Known rows, with every step that occurs:
mesed, kidored, fibipe: -0.45 0.35 -0.10 0.96 0.54 -0.25 1.81 -2.15 -1.72 0.13 0.48 2.03 0.85
 -0.85 -0.72 -0.22 2.60 2.17 1.05 0.01 -1.43 1.33 0.04 1.75
purelo, febi, dibof, vaze, kidored, mesed: -0.15 -1.79 1.14 0.45 2.10 -1.76 6.20 1.33 0.06 -0.59 -1.60 3.79 1.66
 1.26 3.46 4.43 -0.33 0.03 0.87 -1.05 1.34 2.13 1.23 1.87
dibof, purelo: -0.03 0.57 0.47 0.86 0.94 0.09 0.15 0.59 -0.02 0.26 -0.54 1.08 1.56
 -0.66 -0.66 1.32 0.70 -1.09 0.56 0.56 -1.45 0.79 1.11 -0.65
tobuz, vaze: 0.46 -0.69 -1.21 0.02 -1.30 0.09 0.90 -1.12 0.39 2.16 -0.43 -2.06 -0.66
 -0.90 0.70 -0.18 0.28 -0.64 1.21 -1.15 0.77 0.78 1.55 -0.60
kidored, mesed: -1.02 0.18 0.91 -0.31 0.87 -2.13 2.10 0.56 -0.97 -0.68 -0.80 1.97 0.33
 -0.47 1.85 1.14 -0.31 0.51 0.91 -0.07 0.82 0.16 0.19 0.07
zuve, purelo, dibof, vaze, kidored, mesed, rikev: -2.57 -1.40 0.31 1.69 2.58 -4.17 4.56 -1.31 -3.06 1.55 -3.68 2.22 2.69
 0.99 1.37 4.02 2.39 0.66 1.41 -1.70 0.97 3.54 1.39 3.06
kidored, mesed, febi: -0.62 0.94 0.30 0.27 0.55 -1.65 1.07 -0.37 -0.81 -0.19 -0.64 2.02 -0.53
 0.91 4.09 1.08 0.78 0.75 -0.16 1.24 1.64 0.22 2.56 3.09
dibof, vaze: 0.31 -0.69 0.16 0.09 -0.46 -0.71 1.51 -0.02 -0.26 0.92 -1.07 1.07 2.38
 0.23 -0.15 0.81 0.21 -0.10 -0.64 -2.61 0.39 0.70 0.85 0.57
fibipe, kidored: -0.19 -0.36 0.21 0.68 1.56 1.81 2.75 0.10 -0.35 -1.43 0.38 0.01 -0.86
 1.09 0.72 0.57 -0.36 -0.54 -0.15 -0.72 -0.68 -0.01 -2.40 -0.41
zuve, purelo, febi, dibof: -0.65 -0.37 0.48 0.82 -0.87 3.65 1.61 -1.18 0.38 -0.48 -0.09 2.07 -0.02
 2.69 0.62 3.54 0.37 0.89 0.95 1.65 0.35 3.28 2.65 0.80
rikev, mesed, febi: -0.31 -0.45 1.14 -0.45 0.19 0.75 -1.57 -0.77 -0.31 0.98 0.28 -0.21 0.19
 1.08 2.63 -0.03 0.44 0.25 -0.74 -0.45 1.29 0.51 2.56 1.65
nane, vaze, kidored: 0.27 -1.72 -1.00 0.54 4.47 0.00 1.86 -0.08 0.10 0.36 -1.41 -0.08 -0.46
 0.65 0.83 0.02 -0.33 -1.42 -1.90 -0.34 0.20 0.48 -1.24 1.18
zuve, purelo, febi: 0.00 -0.02 0.09 1.12 -1.25 2.44 1.55 -2.53 -0.82 -0.29 -0.63 -0.44 -0.44
 2.53 -0.39 1.89 0.12 0.31 -0.12 0.47 -1.37 2.68 1.75 0.60
vaze, dibof: -0.45 0.39 -0.40 -0.02 0.65 0.04 2.12 1.62 -0.64 0.98 -1.50 -0.03 0.25
 0.09 0.20 0.88 0.75 -0.93 0.92 -0.06 0.68 0.74 -0.26 1.33
rikev, mesed, febi, purelo, dibof, vaze, nane: -0.21 -1.73 2.32 1.41 -1.16 1.55 2.71 1.07 -3.49 4.65 -0.19 1.73 3.02
 0.13 2.35 3.26 2.70 -1.11 0.95 -2.11 1.65 2.08 3.69 3.01
dibof, vaze, kidored: 1.12 -1.79 -0.81 0.58 2.02 -1.51 3.35 0.75 -0.26 1.04 -1.38 0.82 1.77
 0.60 0.45 1.20 -0.35 -1.39 -0.21 -2.39 -0.37 0.45 -0.94 0.67
rikev, mesed, kidored: -1.41 -1.02 0.54 -0.27 1.23 0.21 -0.20 -0.54 -1.22 1.04 -0.80 -0.26 1.67
 -0.20 0.83 -0.21 1.78 1.02 0.38 -2.24 -0.24 1.66 -0.37 0.70
febi, dibof, vaze: -0.20 -0.99 0.53 -0.10 -0.26 0.64 1.73 0.95 0.73 0.71 -0.73 3.21 2.73
 0.60 0.79 2.46 0.50 0.47 0.38 -1.52 1.80 1.48 1.84 0.78
rikev, mesed, febi, dibof, vaze, kidored: 0.32 -2.49 0.45 -0.02 2.39 0.29 2.30 1.13 0.38 1.62 -0.84 2.66 2.34 1.73
 3.20 2.69 0.21 -0.67 0.16 -1.86 1.86 1.53 1.78 2.01
fibipe, kidored, mesed, rikev: -2.50 -0.25 0.69 0.79 2.28 -2.73 3.12 -0.71 -1.05 -1.74 -1.40 2.69 0.03
 1.15 2.22 1.41 1.51 0.67 0.70 -0.50 0.55 0.96 -0.77 2.39
febi, purelo, dibof, vaze, kidored, mesed, rikev: -2.15 -2.45 1.05 1.33 3.20 -4.03 5.13 -0.88 -2.48 2.15 -3.12 3.18 2.54
 0.31 1.92 4.03 2.68 0.27 1.19 -1.63 0.88 2.56 1.28 3.82
febi, dibof, vaze, tobuz: -0.09 -0.47 0.41 0.05 0.06 1.39 2.57 2.10 0.85 1.49 -0.40 2.17 3.19 1.83
 -0.37 1.61 1.79 -1.03 1.40 -2.63 1.90 1.36 1.99 0.74
zuve, purelo, dibof, vaze, nane: -0.31 -0.15 0.64 2.18 -1.98 0.79 3.32 1.19 -3.78 3.31 -1.02 0.93 2.99
 0.10 -0.12 3.26 2.05 -0.90 1.62 -1.75 0.81 2.64 1.98 1.19
febi, dibof: -0.60 -0.32 0.41 -0.20 0.24 1.44 0.26 1.13 1.13 -0.21 0.44 2.39 0.37
 0.41 1.02 1.82 0.25 0.60 1.06 1.28 1.54 0.88 1.12 0.23
fibipe, kidored, mesed: -1.17 -0.17 1.06 0.28 2.25 -0.47 4.66 0.67 -1.31 -1.98 -0.46 1.89 -0.43
 0.48 2.46 1.65 -0.61 0.03 0.77 -0.67 0.23 0.18 -1.97 -0.30

Rows:
-0.60 0.23 0.70 0.22 0.52 0.04 3.48 1.85 0.20 1.27 -0.92 3.78 2.81 2.44
 2.73 2.45 2.38 -0.44 1.28 -1.72 3.12 1.55 3.89 2.97 : kidored, mesed, febi, dibof, vaze, tobuz
0.11 -3.25 1.48 0.86 2.73 0.44 3.78 -0.46 -2.17 3.76 -1.46 0.35 2.39
 0.77 2.31 3.42 1.25 -0.86 -0.15 -2.71 0.80 2.18 1.87 2.46 : rikev, mesed, febi, purelo, dibof, vaze, kidored
0.66 -0.59 1.06 1.40 -2.49 1.45 3.31 2.45 -0.19 1.04 0.33 3.48 2.19 1.19
 1.88 3.39 1.39 -0.80 1.08 -0.54 1.40 1.97 2.92 2.44 : purelo, febi, dibof, vaze, nane
0.06 -0.28 1.36 1.72 -1.80 -0.46 3.09 2.40 -2.66 2.77 -0.38 0.49 2.70
 -1.02 0.79 2.63 1.97 -0.80 1.01 -1.86 1.58 1.51 1.77 1.78 : purelo, dibof, vaze, nane
0.83 -0.19 0.05 1.15 -1.89 -0.38 2.26 2.31 -1.56 1.90 -0.14 2.26 2.46
 -0.03 0.58 1.05 1.13 -1.62 0.90 -1.87 0.50 0.33 0.92 1.28 : dibof, vaze, nane
0.15 -1.14 1.34 0.35 -1.14 1.36 2.71 0.11 1.19 -0.02 -0.58 2.43 2.11
 1.56 1.38 3.41 0.53 0.77 -0.38 -1.21 1.41 2.55 3.06 1.82 : purelo, febi, dibof, vaze
0.03 -0.36 0.13 0.35 -0.45 0.79 1.08 0.23 0.80 1.11 -0.70 3.42 2.01 1.62
 2.78 2.46 1.29 0.68 -0.55 -0.47 2.48 1.54 3.76 3.22 : mesed, febi, dibof, vaze
-0.57 0.24 0.82 0.65 1.17 1.39 0.35 1.60 0.98 0.08 -0.13 3.22 1.92 -0.29
 0.30 2.95 0.93 -0.54 1.47 1.70 -0.06 1.56 2.11 -0.43 : febi, dibof, purelo
-1.53 -0.81 2.08 1.56 2.25 1.61 4.96 -1.11 -2.90 1.21 -0.61 1.22 -0.55
 0.76 3.64 4.02 1.94 0.62 0.41 0.66 1.04 1.84 1.50 2.99 : fibipe, kidored, mesed, febi, purelo, dibof
0.05 0.68 1.06 1.36 0.36 1.02 3.12 0.80 0.05 0.08 -1.51 0.02 0.84 0.66
 0.31 3.09 1.34 -1.34 0.34 0.86 -1.21 2.61 2.29 1.83 : vaze, dibof, purelo, febi
0.80 -1.97 0.95 1.83 1.99 0.28 5.29 -2.21 -2.72 2.87 -0.12 2.64 1.64
 0.16 0.73 3.12 2.09 0.44 0.61 -0.60 -0.47 1.87 2.27 3.28 : mesed, febi, purelo, dibof, vaze, kidored, fibipe
-0.53 -0.75 1.63 0.70 -0.39 -0.74 2.46 0.05 -1.51 1.85 -1.33 -0.89 2.70
 -0.88 0.12 2.61 1.18 0.84 -0.56 -2.63 1.59 2.04 1.79 1.06 : purelo, dibof, vaze
0.92 -2.16 0.19 0.80 1.41 0.31 4.45 0.89 1.10 0.17 -0.94 2.11 1.51 1.81
 1.75 3.57 -0.04 -0.57 0.01 -1.10 0.55 2.08 1.06 1.87 : purelo, febi, dibof, vaze, kidored
0.97 -0.17 -1.22 1.07 -2.60 0.34 1.63 1.33 -0.95 3.03 0.43 -0.55 -0.30
 -1.08 1.35 0.21 1.18 -2.11 2.52 -0.50 0.84 0.36 1.57 0.25 : tobuz, vaze, nane
-0.37 -1.26 1.45 0.89 0.48 1.53 4.04 0.49 -1.72 3.63 -1.03 -0.13 3.28
 0.93 -1.28 2.37 2.87 -1.19 1.09 -3.46 0.83 2.00 2.02 1.17 : febi, purelo, dibof, vaze, tobuz
1.01 -0.96 -0.03 0.74 2.02 -0.69 3.09 -0.83 -1.03 -0.11 1.04 1.78 -0.04
 -0.47 -0.76 0.35 -0.08 0.10 1.34 0.49 -1.50 0.04 -1.04 0.05 : vaze, kidored, fibipe
0.42 0.36 1.40 1.36 -0.17 1.01 1.40 -0.54 0.53 -0.66 -0.29 0.08 0.62
 0.59 0.13 2.35 0.69 -0.60 -0.43 0.89 -1.74 2.01 2.51 0.71 : dibof, purelo, febi
-0.92 -1.31 1.69 0.84 0.71 1.66 2.04 -0.82 -2.04 2.43 -0.36 -0.46 0.47
 -0.71 -0.17 2.76 1.57 0.41 0.71 0.21 0.24 1.66 1.15 0.79 : febi, purelo, dibof
-0.03 0.38 -0.87 0.87 0.52 0.18 2.77 1.17 -0.25 2.83 -2.27 -0.68 1.25
 -1.34 0.14 1.97 1.62 -2.45 2.36 -0.40 -0.20 2.09 2.15 0.09 : tobuz, vaze, dibof, purelo
-1.01 -1.15 1.97 1.01 0.56 -0.59 4.34 -1.08 -2.73 2.93 -1.94 2.25 2.44
 0.14 2.83 4.11 2.18 0.85 -0.09 -1.53 1.82 2.39 3.78 3.49 : kidored, mesed, febi, purelo, dibof, vaze
0.39 0.21 0.14 1.36 -0.60 1.10 3.76 -0.02 0.32 1.69 -1.80 -1.47 0.36
 -0.02 0.84 2.99 1.51 -1.83 1.14 0.07 -0.64 3.17 3.42 1.39 : tobuz, vaze, dibof, purelo, febi
-0.82 -1.37 1.25 1.40 2.93 -0.28 4.29 -0.58 -2.67 2.41 -1.22 1.14 -0.21
 0.29 3.53 3.99 1.81 0.07 0.78 1.20 1.02 1.69 1.99 3.41 : vaze, kidored, mesed, febi, purelo, dibof
-0.01 -1.46 0.13 0.19 2.68 -3.45 5.10 1.27 -1.20 0.24 -2.02 2.72 1.97
 0.01 2.25 2.25 -0.56 -0.70 0.76 -2.15 0.50 0.56 -0.65 0.68 : dibof, vaze, kidored, mesed
-0.67 -0.67 1.32 1.29 0.46 1.83 1.38 -1.59 -1.98 2.82 -0.31 -0.19 -0.20
 0.33 1.81 2.79 2.40 0.62 -0.12 1.24 0.93 1.71 3.09 3.24 : mesed, febi, purelo, dibof
-0.83 -0.54 0.96 0.63 1.28 0.58 4.62 0.70 -0.14 -0.43 -1.00 4.85 1.66
 2.03 4.55 3.69 0.87 0.67 0.10 -1.06 2.59 1.65 2.16 3.04 : fibipe, kidored, mesed, febi, dibof, vaze
-0.40 0.25 1.13 1.42 1.96 1.75 3.05 0.07 0.12 0.24 -2.26 0.00 0.70 0.90
 0.51 2.69 1.44 -1.45 -1.51 0.57 -0.46 3.17 2.64 2.62 : nane, vaze, dibof, purelo, febi
0.32 -0.49 -0.36 0.72 2.19 -2.85 3.79 0.25 -0.98 0.67 -1.83 2.70 0.92
 1.32 4.43 2.05 0.56 -0.37 -0.35 -0.70 1.35 0.59 1.77 3.65 : dibof, vaze, kidored, mesed, febi
-0.12 -0.36 -0.49 1.23 2.49 -0.52 3.27 1.04 0.70 1.66 -1.30 3.33 0.71
 0.04 4.50 4.10 1.45 -1.32 2.49 1.88 1.31 2.16 4.09 1.79 : tobuz, vaze, kidored, mesed, febi, dibof, purelo
-1.43 -0.56 1.96 1.04 1.13 0.28 2.92 -1.15 -2.65 2.29 -0.88 1.18 0.07
 -0.03 3.15 3.59 2.17 1.02 0.51 1.21 1.56 1.84 3.20 3.29 : kidored, mesed, febi, purelo, dibof
-0.17 0.24 0.64 1.11 -1.26 -0.56 3.38 3.00 -1.29 1.55 -0.35 5.80 2.39
 0.91 4.41 3.39 1.92 -0.54 1.71 0.03 3.01 1.17 3.70 3.74 : kidored, mesed, febi, dibof, vaze, nane
-0.49 -1.86 0.37 1.40 2.01 -0.27 4.99 -1.37 -2.36 3.99 -1.58 -0.35 -0.65
 -0.37 4.10 3.86 2.04 -0.38 1.68 0.38 1.63 2.26 3.12 2.98 : tobuz, vaze, kidored, mesed, febi, purelo, dibof
-0.47 0.17 0.38 1.24 3.43 -0.54 2.63 1.89 0.35 0.09 -0.98 4.84 1.22 0.66
 3.96 4.20 1.21 -0.91 1.63 2.71 0.73 1.60 2.96 2.21 : vaze, kidored, mesed, febi, dibof, purelo
